Each row was made from one small tree. Brackets hold a mark, then the marks that hang from it, in alphabetical order. Every link used is in the known rows. Write each row's tree.
Known rows
{saru dokeg zaked {zala {noned zunalu} zimagin}}: [ 350,  -17, -248,  224,  119, -357,  469, -227,  466,  223,  134,  -84,
  308,  -42,  401,  221,  321,   78, -332,   48, -200, -158, -619,   63,
  287, -313,  247]
{vidor {zunalu noned}}: [  62,  315,   37, -414, -291,  -27,    0,  110,  126, -514, -126, -187,
  109,  350, -351,  178, -263,  401,  106,   12, -804, -145,   75, -344,
 -260, -131,  237]
{dokeg {saru zaked {zala {noned zunalu}}}}: [ 571,  213,  150,  -10,  -18, -129,  365, -455,  336,   88, -268, -272,
  170,  -59,  397,  130,  123,  114,   16,   14, -516,  181, -375,  -66,
  309, -205,  -32]
{vidor {zunalu {noned {zala {saru dokeg} zimagin}}}}: [ -49,  235,   10, -155, -296, -204,  151,  200,  239, -315, -210, -142,
  244,  130, -215,  323,  -38,  224,  -79,  -16, -670, -216,  -36, -328,
 -271,  -76,  120]
{noned fugif {zala {saru zaked} zimagin} zunalu}: [-361, -344,  132, -176, -214, -350,  504,  138,  484,  -45, -677,  318,
  324, -329,  155,  -70,  213,   96, -415, -211,  -90, -365,  -12,  -60,
   53,    3, -283]
{zala noned {saru dokeg zaked} zimagin}: [ -37,   17, -270,  345,   62,  -34,  485, -207,  205,  135,  165, -104,
  312, -263,  455,  252,  246,  -76, -259,  288,   96, -210, -696,  -20,
  308, -144, -122]
{lozufo {fugif zimagin}}: [-377,  -58,   18, -177,  415,  267,  138, -311, -276, -235,  139,  177,
 -229,   25, -351,  -28, -161,   89,  131,   51, -345, -120,  252, -102,
 -286,  -46,  -19]
{zaked {saru dokeg}}: [ 284,  465, -242,  -83, -215,   -6,  166, -371,   -3,   41,  109, -432,
  248,  338,  -85,   22, -261,  -79,  -62,  315, -188,   65, -473, -287,
  254,   41,  -51]
{dokeg {saru zaked {zala noned zimagin}}}: [ 348,  158,   58,  177,   68, -117,  394, -530,  244,   47,  -63, -242,
   56, -181,  482,  268,  258,  -45,  -64,   32, -459,   70, -473, -137,
  338, -319,    8]
{noned {fugif {zimagin {zala {saru zaked}}}} zunalu}: [-331, -238,   20, -247,   -4,   19,  236,   42,  399, -162, -398,  170,
  323, -289, -100, -328,   39,   57,  -75, -223, -113, -190,   68,   26,
  -55,   74,  -68]
{zimagin {zala {noned zunalu}}}: [ -44, -157,  -93,  -62,   41,  191,   77,  109,  379, -126, -113,  -64,
  310,  -84,    5, -102, -102,  199, -270,  -60, -231,  -30,   81,   10,
 -309,  -33,   86]
{saru zaked zala}: [ 429,  288,   87,  -92,  -33, -222,  255, -530,  109,  -77,  -45,   31,
   42,  -64,   97,  119,   -5,  -57,   74,    6, -506,   45, -362, -247,
  203, -184,  136]
{noned zala}: [ -19,   87,  147, -253, -148,  -21,  197, -171,   -7, -251, -346,   34,
   91,   63, -142,  139, -161,  143, -171,   -6, -443,  -45,  121, -213,
 -243,  -20, -153]
{noned {zunalu vidor}}: [ 264,   44,  104, -610, -379,   19,  201,   22,  278, -346, -298, -197,
  124,  250, -357, -208, -396,  553, -338,   10, -395, -205,  199,   -6,
   12,   -6,    6]
{zimagin {zala {noned fugif zunalu} {saru dokeg}}}: [ -67, -134, -267,  163,  -80,   68,  114,  113,  443,  108, -215,   -4,
  504, -221,  160, -111,   51,  -12, -250,  -97,   62, -116, -181,  115,
  -38,   64,   63]
{zimagin zala}: [  25,  164,  -61,  -29,  -60,  180,  -57, -139,   10, -252,  -17, -119,
   94,  -52, -204,  -14, -211,  -80,  -62,  -51, -325,  -21,   88, -245,
 -164,    2,   59]
{saru dokeg zaked zala}: [ 644,  466, -133,  115,  -56, -330,  217, -569,   45,  136,  115, -165,
  136,   99,  104,  237,   44, -140,   48,   92, -368,   21, -587, -198,
  434, -160,  204]
{fugif {zimagin {zala noned saru}}}: [-354, -137,  -56,   42,  239,  378,  178, -144,  183, -196,  -16,    1,
  293, -406,   -6,  -99,   12,  -45,  -13,  -12, -188,   11,  -69,  -19,
 -439,   32,  -14]
{zunalu {noned fugif} vidor}: [ -98,   71,  -23, -720, -410, -131,  103,   31,  300, -326, -376,  -72,
   59,  108, -464, -184, -280,  401, -281,  -63, -408, -376,   81,    7,
   22,  -43,  265]
{zaked saru}: [ 116,  321,  -74, -241, -195,   81,  189, -356,   41, -122,  -16, -271,
  170,  206,  -92,  -93, -307,  -11,  -48,  252, -307,   74, -309, -333,
   61,   22, -100]
{zimagin {zala noned {saru dokeg zaked}}}: [ 112,  156, -165,  299,   16,   55,  130, -212,  229,  111,   54, -108,
  406, -311,  176,   61,   31, -212,  -90,  116,   -9,   26, -412, -126,
   99,   59,  -28]
{lozufo fugif}: [-127,   84,   -4, -157,  200,  143,   75, -287, -294, -160,   86,  125,
 -261,  170, -276,   45, -253,   97,   67,   77, -350, -124,  209, -182,
  -89,  -64,   -7]
{zaked {saru dokeg {zala noned zimagin}}}: [ 204,  119, -372,  200,    4, -144,  342, -367,  355,  213,  204, -264,
  342,   87,  281,  113,   90, -102, -289,  170, -219,  -12, -672, -100,
  103, -210,  226]
{vidor zunalu}: [ 145,  276,   43, -299, -291,   80,  -54,  -87,   -3, -579,   12,  -97,
   86,  377, -221,  166, -266,  327,   86,   19, -698, -158,  107, -394,
 -118, -177,  167]
{dokeg {saru zaked}}: [ 450,  506,  189, -100, -153,   27,  224, -540, -102, -138, -171, -409,
  -39,   73,   95,  164,  -89,  -27,  173,  166, -436,  134, -270, -332,
  468,  -67, -274]
{saru dokeg zala}: [ 559,  377, -247,  111,  -98, -139,  147, -378,    6,   65,   65, -235,
  129,  227,   22,  230,  -50,  -43,  -31,    3, -410,    7, -370,  -66,
  172, -173,  291]
{fugif {noned zala}}: [-163, -174,   36, -391,   30,  206,  157,  -48, -105, -181, -252,   64,
  208,   -1,  -81,  201,   -9,  264, -142,    5, -590,  156,  152,  -75,
 -289,   11,  -82]
{fugif {noned {zunalu vidor}}}: [  49, -207,   -6, -689, -175,  239,  144,  120,  127, -260, -213, -114,
  240,  144, -248,  -83, -201,  596, -280,   15, -555,   10,  228,   86,
  -80,   21,   59]
{fugif noned zimagin}: [-371, -216,  -72, -417,  293,  503,  161, -123, -182, -310,   35,  -22,
  157,  -68, -178,   52,   17,  253,   72,   54, -540,  162,  100,   35,
 -351,  -13,   16]

Write each row's tree
[-389,   51,  -11, -261,   25,  -43,  199,    3,  242, -128, -336,   33,
  201, -308, -221, -133,   23,  -67,   90, -104, -261, -123, -134,  -74,
 -152,   80,   51] -> {zunalu {noned {fugif {zimagin {zala {saru zaked}}}}}}
[ 146,   56, -134,  204,  -20,    1,  201,  -31,  404,  148,  -76, -136,
  491, -280,  165,  -42,   27,  -52, -172,   60,  -16,    8, -329,  -41,
   57,   96,  -60] -> {zimagin {zala {noned zunalu} {saru dokeg zaked}}}
[-606, -374,   77, -293,  540,  294,  155, -175, -249, -142,  -11,  329,
  -73, -128, -302,   86,   46,  198,   27,  -41, -526,   40,  399,  -25,
 -521,   15,  -49] -> {lozufo {fugif {noned zala} zimagin}}
[-310, -341,   22, -334,  175,  244,  368,  143,  138,  -40, -375,  -10,
  481, -215, -108,   50,  149,  293, -106,  -42, -451,  163,  101,  147,
 -439,  171, -199] -> {fugif {noned {zala {saru dokeg}} zunalu} zimagin}
[ 391,  187,   71,   40,  -10, -147,  286, -570,  253,   61, -224, -116,
  123, -126,  456,  159,  212,  -30,   51,  -30, -433,   95, -439,  -98,
  408, -257,   52] -> {dokeg {saru zaked {zala {noned fugif}}}}
[ -70,  148,    5,  104, -110,  -14,  435, -259,   16, -133,  -25,  -41,
   58, -303,  171,  118,   49, -155, -102,  168, -137, -188, -380, -277,
  263,  -64, -268] -> {zala {saru zaked} zimagin}
[-309, -344,   81, -365,  284,  126,  166,   43,  -90,  -30, -209,  280,
    8,   36, -244,   67,  -60,  358, -123,  -58, -517,   12,  442,   -7,
 -352,   33,  -82] -> {lozufo {fugif {noned zala zunalu}}}
[ 368,  514,  -68,   94, -214,  -69,  277, -395, -112,   58,  -35, -236,
  219,  -43,   69,  153,  -98, -168,  113,  274, -100,    8, -534, -247,
  443,   86, -223] -> {zala {saru dokeg zaked}}
[-164, -262,  -93, -118, -183,   87,  105,  114,  570,  -90, -324,  104,
  444, -332,   29, -281,  -57,  142, -367, -162,  -58, -197,   26,   95,
 -119,   50,   92] -> {zimagin {zala {noned fugif {zunalu vidor}} saru}}
[  61,  -27,  249, -270, -265,  -99,  400,  131,  310,  -91, -675,    4,
  325,  -95,  -71,  -16, -147,  261, -235,  -70, -356,  -12,  119,  -74,
 -258,  147, -352] -> {noned {zala saru} zunalu}
[ 187,  310,  117,   16, -204, -196,  316, -299,   22,   33, -318,  -36,
  266, -130,   20,  198,  -26, -113,  -76,  119, -237,    0, -287, -260,
  120,  110, -316] -> {noned {zala {saru dokeg zaked}}}
[-479, -320,    6,  -98,  316,  167,  210,  -99, -203,  -24,  -69,  329,
  -60, -199,  -91,  186,   69,   81, -115,   -5, -419,  -32,  257,  -90,
 -288,   -4, -121] -> {lozufo {fugif {noned {zala saru zimagin}}}}
[-214, -115, -101,  181,   75,   57,  510, -183,  265,  -36,   30,   52,
  229, -391,  449,  136,  204,   -2, -246,  226,  -23, -184, -523,  -62,
  122, -166, -170] -> {zala noned {saru zaked} zimagin}
[-514, -218,   97, -196,  -31,    3,  303, -151,  160, -196, -551,  345,
  247, -338,  -33,  -61,  112,  -50,  -95, -188, -200, -180,   44,  -45,
 -265,   59, -186] -> {noned {fugif zimagin} {zala saru}}
[-346,  -10,  104, -490, -170, -132,   56,  165,  290, -517, -360,  110,
  213,  127, -349,  100,  -50,  351,   16, -192, -748, -254,  209, -271,
 -447, -107,  232] -> {vidor {zunalu {noned {fugif zimagin} zala}}}
[-558, -476,  102, -396,  497,  243,  227,    9,  -74, -106, -147,  303,
   29,  -98, -313,   -5,   32,  343,  -55,  -92, -523,   27,  489,   73,
 -547,   58,  -82] -> {lozufo {fugif {noned zala zunalu} zimagin}}
[ 206,  113,   13,   49,   30, -255,  357, -442,  161,  -91,   68,   47,
  -22, -171,  185,  175,  148,  -98, -112,  -18, -441, -117, -382, -239,
  202, -297,  151] -> {saru zaked {zala zimagin}}
[ 278, -121,  -68, -133,   40,  -28,  296, -106,  450,  -32, -185,   25,
  247,   27,  234,   29,   13,  321, -202,  -83, -468,    9, -180,  138,
 -210, -239,  258] -> {saru {zala {noned zunalu}}}
[  11, -160,   -5, -676, -422,  -88,  139,   75,  379, -327, -445,   61,
  171,  201, -289, -323, -254,  513, -396, -159, -250, -404,  231,   86,
  161,  -57,  117] -> {noned fugif {zunalu vidor}}
[-578, -297,  -46,  -83,  530,  438,   59, -154, -217,  -82,  117,  255,
   14, -338, -270,  -27,   27,  -32,  139,  -51, -389,   88,  311,  -42,
 -442,  104,    7] -> {lozufo {fugif noned {zimagin {zala saru}}}}
[-110, -428, -219,  -27,   82, -132,  374,    6,  559,  -34, -182,  208,
  219, -106,  372,   16,  260,  238, -410, -222, -306, -270, -185,  213,
 -115, -377,  343] -> {saru {zala {noned fugif zunalu} zimagin}}
[-432,  -76,   25,   40,  400,  289,   84, -263, -159, -130,   97,  201,
 -104, -268, -314,  -85, -108, -132,  145,  -50, -254,  -65,  247, -147,
 -368,   67,  -38] -> {lozufo {fugif {zimagin {zala saru}}}}
[  95,  300, -165,  271, -128, -100,  426, -292,  -43,   24,   96, -201,
  142, -171,  172,  233,   91, -230, -121,  239,  -10, -203, -564, -230,
  451,  -41, -209] -> {zala {saru dokeg zaked} zimagin}
[-184, -140,  -55,  -74,   25,   28,  338,  -92,  -42,   20, -143,   34,
  300, -250,  119,  313,  221,   24, -214,   94, -366,   59, -183, -108,
   -7,   31, -189] -> {fugif {noned {zala {saru dokeg zaked} zimagin}}}
[ -92,   69,  -33,  150, -158, -103,  374,  -99,   56,  -34, -255,  -53,
  195, -163,   60,  280,   57, -101, -312,   33, -189, -172, -187, -175,
  -49,   -7, -230] -> {noned {zala {saru dokeg} zimagin}}
[-301,   11, -155,    7,   44,   47,  113, -265,   88,  -97, -107,  111,
  243, -272,  -65, -114,  100, -233,   45,  -98,  -27, -187, -196,  -92,
  116,   27,   22] -> {noned {fugif {zimagin {zala {saru dokeg zaked}}}}}
[-401, -372,  -12, -274,  240,  454,  184,  179,  182, -146, -195,  -27,
  426, -391, -154, -151,   70,  165,  -14, -128, -417,  198,  202,  106,
 -491,  176,  -62] -> {fugif {noned zunalu} {zimagin {zala saru}}}
[-282, -234,   11, -176,   93,  304,  211,  -18,  421, -233, -132,  -39,
  356, -383, -154, -254,  -80,  172, -208,  -61, -214,  -79,   65,   83,
 -418,   56,   11] -> {fugif {zimagin {zala {noned {zunalu vidor}} saru}}}
[ 308,   73, -299,  310,  154, -310,  395, -411,  289,  197,  266,  -68,
  218,  -80,  416,  311,  333,  -75, -248,  108, -208, -153, -692,  -15,
  328, -345,  281] -> {saru dokeg zaked {zala noned zimagin}}
[ 385,   66,   88,   91,   43, -153,  449, -367,  372,   65, -176, -255,
  129, -159,  472,  190,  263,   75, -126,   -3, -456,   47, -403,  -62,
  313, -295,  -25] -> {dokeg {saru zaked {zala {noned zunalu} zimagin}}}
[-116,  -45, -359,  336,   30,  111,  425,  -69,  174,   67,  112, -140,
  304, -148,  403,  250,  169,   -3, -320,  222,   57, -219, -526,   81,
   87, -154,  -48] -> {zala noned {saru dokeg} zimagin}
[-346, -406,   27, -450,   92,  411,  156,  149,  297, -224, -207,  -31,
  425, -399, -313, -246,  -25,  305, -177, -151, -452,   82,  266,  136,
 -426,  193,   25] -> {fugif {noned {zunalu vidor}} {zimagin {zala saru}}}
[-214,    4, -116,  158,  257,  232,  217, -246,  175,  -50,   89,  -72,
  351, -382,   33,  -25,   90, -149,   16,   80,  -99,   13, -281,  -56,
 -193,   45,  -23] -> {fugif {zimagin {zala noned {saru dokeg zaked}}}}
[-497, -421, -316,  -30,  102,  105,  294,   -7,  265, -196,    9,  203,
  113,  -53,  317,   64,  200,  198, -429,    1,  -45, -401, -173,  116,
  -27, -344,  151] -> {zala {noned fugif} zimagin}
